Known rows, with every step that occurs:
bidod vokib: [ 4.074 -0.582 -3.151  1.386 -3.778 -3.637 -4.173  2.968  5.470 -1.802
  1.164  2.836  1.510 -3.559  2.137 -4.527 -3.900 -2.932 -6.181]
rasi vokib zaru ritad: [ 6.537  3.437 -5.811 -0.869 -2.227 -3.212 -4.098 -2.191 -0.257 -4.525
 -3.154  3.719  4.821 -1.650  2.322 -1.770 -0.801 -0.274  0.901]
vokib zaru bidod masag rasi ritad: [ 1.223  5.216 -4.886  3.999 -0.628 -3.159 -4.146 -4.700  1.232 -2.291
  0.347 -1.504  2.302 -3.054  0.666 -5.368 -0.167  1.680 -3.449]
bidod masag rasi vokib zaru: [ 1.208  4.910 -5.650  0.623 -6.021 -3.799 -5.801  1.464  0.636 -4.509
 -2.226  2.443  1.530 -1.980  3.517 -3.933 -1.468  0.134 -3.371]
ritad bidod masag: [ 1.969 -0.883 -4.782  1.530 -5.465 -5.944 -0.366 -1.298  0.878 -2.481
  3.365 -2.381  1.579  0.292 -0.125 -4.043 -1.260  1.779 -3.120]
rasi ritad bidod vokib zaru masag: [ 2.261  0.996 -2.975  2.534 -2.979 -5.983 -1.285 -1.444  2.406 -1.080
 -0.972  0.882  2.905 -3.680  3.166 -2.003 -2.339 -2.083 -4.019]
masag rasi ritad: [ 2.874  2.085 -6.296  3.083  0.334 -2.764 -5.692 -5.924  1.634 -2.227
  0.564 -1.120  0.937 -2.349  3.024 -4.791 -0.863  0.687 -2.885]
vokib rasi ritad bidod: [ 3.788 -0.346 -8.279  2.321 -2.141 -4.317 -0.444 -5.446 -1.006 -2.356
  0.964 -0.487  0.162 -0.101  2.550 -1.637 -1.562  4.827  0.484]
ritad bidod masag rasi vokib zaru: [ 0.733  4.737 -6.250  1.168 -6.701 -3.746 -4.675  1.211 -0.030 -4.185
 -1.408  2.084  0.615 -1.011  2.916 -3.397 -1.688  1.302 -2.373]
ritad masag rasi: [ 3.749 -0.552 -6.543  1.826 -4.942 -2.532 -1.025 -1.633  1.983 -5.679
  3.688  1.213 -1.380 -1.429  3.874 -3.048 -2.740 -0.588 -1.139]
bidod vokib zaru ritad: [ 6.404  4.241 -3.655 -0.029 -1.606 -2.009 -3.214 -0.178  1.620 -4.167
 -2.086  3.072  5.364 -2.356  0.156 -3.116 -1.314 -2.586 -0.942]
vokib zaru masag rasi ritad: [ 2.195  2.917 -5.152  3.538  0.264 -3.760 -4.644 -6.270  1.306 -1.922
 -0.185 -1.281  1.754 -3.278  3.238 -4.004 -0.759 -0.194 -3.031]
zaru masag rasi: [ 2.878 -2.759 -5.020  0.706 -3.082 -4.423 -3.989 -1.956  1.800 -2.365
  2.865 -0.495 -1.491 -4.386  6.676 -2.079 -1.379 -3.190 -4.397]
zaru ritad masag: [ 8.215 -0.587 -5.888  1.254 -3.372 -3.819  3.036 -4.440  1.233 -6.597
  1.335  3.250  3.826 -0.124  1.135 -1.485 -2.646  0.787  2.934]
zaru ritad: [ 7.873 -0.632 -5.461 -1.298 -0.691 -3.408 -3.100 -3.266  0.872 -3.683
 -0.471  1.929  4.100 -1.951  2.814 -1.880 -0.649 -1.462  0.221]
zaru ritad bidod vokib rasi: [ 7.241 -0.311 -6.167  0.641 -2.504 -3.659 -0.332 -1.485  0.398 -4.419
  0.925  2.562  1.151 -3.628  1.726 -1.647 -2.391  0.806 -2.529]
masag rasi vokib zaru: [ 1.478  4.275 -6.485  0.096 -5.797 -3.381 -6.497  2.135  0.732 -4.497
 -2.902  3.666  0.957 -2.205  5.012 -3.274 -1.929 -0.158 -2.531]
masag rasi: [ 2.598 -0.947 -6.147 -0.009 -3.583 -2.501 -5.490 -0.012  1.953 -3.606
  2.527  0.137 -1.816 -2.774  5.646 -3.687 -1.579 -2.307 -3.887]
masag rasi ritad bidod vokib: [ 2.704  0.748 -4.684  4.566 -3.195 -2.537 -2.217 -1.492  4.227 -0.605
  3.152  1.048 -0.642 -1.871  0.034 -4.138 -3.859  0.839 -3.991]
bidod masag rasi vokib zaru ritad: [ 5.654  4.544 -5.179  0.239 -2.376 -2.942 -3.757 -3.173 -0.479 -4.778
 -1.658  2.293  4.323 -1.974  0.920 -2.788 -0.097 -0.201 -0.066]
rasi ritad masag: [ 5.256  0.814 -6.140  3.918 -2.725 -4.283  1.785 -5.831  2.078 -5.207
  0.679  1.735  3.232 -0.034  1.053 -3.131 -3.010  2.683  1.143]

Rows:
[ 3.061  0.317 -4.543  4.159 -3.216 -3.233 -1.787 -1.040  4.374 -0.484
  2.217  1.594  0.495 -1.511  0.027 -3.936 -3.984  1.049 -3.802] -> rasi ritad bidod vokib
[ 5.267  2.648 -5.540  3.112  0.771 -3.993 -2.674 -4.517  1.484 -2.371
 -1.364  1.796  3.083 -4.779  1.850 -3.456 -1.466  2.299 -3.542] -> zaru bidod vokib rasi ritad
[ 2.803 -0.993 -7.070  2.145 -6.110 -5.252 -4.385 -3.159  0.560 -2.505
  2.328  1.686 -1.978 -1.820  4.313 -2.390 -2.107  3.123 -3.030] -> ritad bidod masag rasi vokib
[ 6.295  1.680 -5.937  4.394 -2.401 -4.212  3.579 -4.865  1.839 -5.222
  0.667  3.378  3.310 -2.465  0.641 -2.269 -3.113  3.674  0.497] -> zaru bidod vokib rasi ritad masag
[ 6.277  3.467 -4.955 -1.278 -1.425 -2.624 -3.535 -1.112  0.178 -4.871
 -2.701  2.299  5.393 -1.628  1.831 -2.603 -0.296 -1.976  0.534] -> vokib zaru ritad
[ 5.397  1.916 -6.732  1.768  1.160 -4.485 -3.697 -6.511 -0.184 -3.593
 -1.987 -0.122  3.248 -3.086  2.960 -3.657 -0.667  2.271 -2.292] -> vokib rasi ritad
[ 1.278 -0.043 -5.463  1.959 -4.921 -3.367 -2.592 -1.668  0.836 -3.342
  5.050 -2.628 -1.733 -1.187  1.831 -4.326 -1.272  0.242 -3.632] -> ritad bidod masag rasi
[ 1.700  2.141 -6.383 -0.078 -5.823 -3.955 -3.698  4.896  1.282 -1.838
 -2.415  5.651  0.380 -5.058  6.049 -0.849 -1.415  1.183 -2.156] -> masag rasi vokib zaru bidod
[ 1.519  2.526 -3.726  0.927 -5.648 -6.068 -1.746  2.453  1.299 -2.281
 -0.414  1.512  3.511 -3.454  1.673 -3.685 -0.531  1.339 -4.247] -> rasi vokib zaru bidod masag
[ 5.570  0.130 -6.407  1.775 -3.535 -1.895 -0.345 -3.862  1.236 -6.234
  3.526  1.340 -0.081 -1.540  2.481 -2.474 -2.068 -0.577  0.490] -> zaru ritad masag rasi
[ 2.811  1.068 -5.233  2.949 -3.099 -5.797  0.173 -5.044 -0.412 -2.779
  2.473 -3.236  2.362 -0.175 -1.388 -4.197 -0.705  3.667 -2.591] -> vokib rasi ritad bidod masag
[ 4.490  0.784 -6.897  0.110 -3.885 -3.048 -0.377 -1.735 -0.637 -3.325
  0.408  1.315  1.653  0.982  1.498 -0.776 -1.351  1.707  2.463] -> vokib zaru ritad bidod
[ 2.951  0.935 -5.326  3.657  0.623 -4.212 -4.428 -7.399  1.564 -1.292
  0.824 -1.438  1.097 -3.466  3.817 -3.635 -0.980  0.103 -3.133] -> zaru masag rasi ritad
[ 1.905  0.907 -4.671  3.216 -3.537 -5.699 -0.511 -4.650  0.588 -1.906
  2.837 -3.253  2.317  0.470 -1.203 -4.827 -0.920  3.088 -2.655] -> rasi ritad bidod masag
[ 1.776  1.911 -5.324 -1.113 -4.959 -3.981 -2.770  6.483  1.744 -2.047
 -2.845  4.488  2.124 -4.409  5.408 -1.447 -1.000 -0.440 -2.073] -> vokib zaru bidod
[ 1.891  2.531 -5.108  1.866 -4.305 -2.599 -2.241 -2.184  0.147 -4.129
  3.899 -2.123 -0.114 -0.970  0.380 -4.185 -0.548  0.031 -2.305] -> vokib zaru ritad bidod masag rasi
[ 1.690  0.256 -4.668  0.531 -3.581 -3.971 -4.179 -0.533  1.267 -3.137
  1.283 -0.209 -0.633 -4.031  6.031 -2.509 -1.181 -3.642 -4.081] -> vokib zaru masag rasi
[ 1.885  0.539 -4.601  1.252 -4.113 -3.506 -4.294 -1.027  1.738 -3.811
  3.908 -2.291 -0.472 -2.617  2.377 -5.268 -0.945 -1.622 -5.100] -> bidod masag rasi
[ 1.342  0.998 -7.051  3.702 -2.820 -3.672 -1.175 -5.083  0.029 -1.333
  1.725 -1.288 -0.683 -0.097  2.201 -2.008 -1.683  2.970  0.042] -> vokib zaru masag rasi ritad bidod
[ 4.864  2.127 -6.077  1.749 -3.859 -1.459 -0.516 -2.782  0.941 -6.613
  2.487  1.715  0.610 -1.242  1.877 -2.827 -1.929 -0.709  0.724] -> vokib zaru ritad masag rasi
[ 2.199  3.580 -4.312  4.519  0.163 -3.384 -4.533 -5.712  2.353 -1.629
  0.100 -0.807  1.731 -3.828  2.225 -4.454 -1.304 -0.703 -3.922] -> bidod vokib zaru masag rasi ritad
[ 5.742 -0.908 -7.767  1.947 -5.017 -4.017 -2.879 -4.654  0.900 -4.484
  1.379  4.483 -0.842 -2.121  5.081 -0.980 -2.790  2.647 -0.021] -> zaru ritad masag rasi vokib
[ 6.607 -0.255 -5.269  0.037 -2.472 -4.208 -2.639  0.700  1.603 -4.665
 -0.149  2.866  1.555 -5.113  3.406 -2.899 -2.604 -0.934 -5.225] -> bidod vokib rasi
[ 3.763 -2.777 -6.776  1.257 -4.800 -5.988 -5.355 -3.484  1.115 -1.846
  0.766  3.040 -1.886 -4.005  7.876 -0.847 -2.295  0.706 -3.541] -> zaru masag rasi vokib
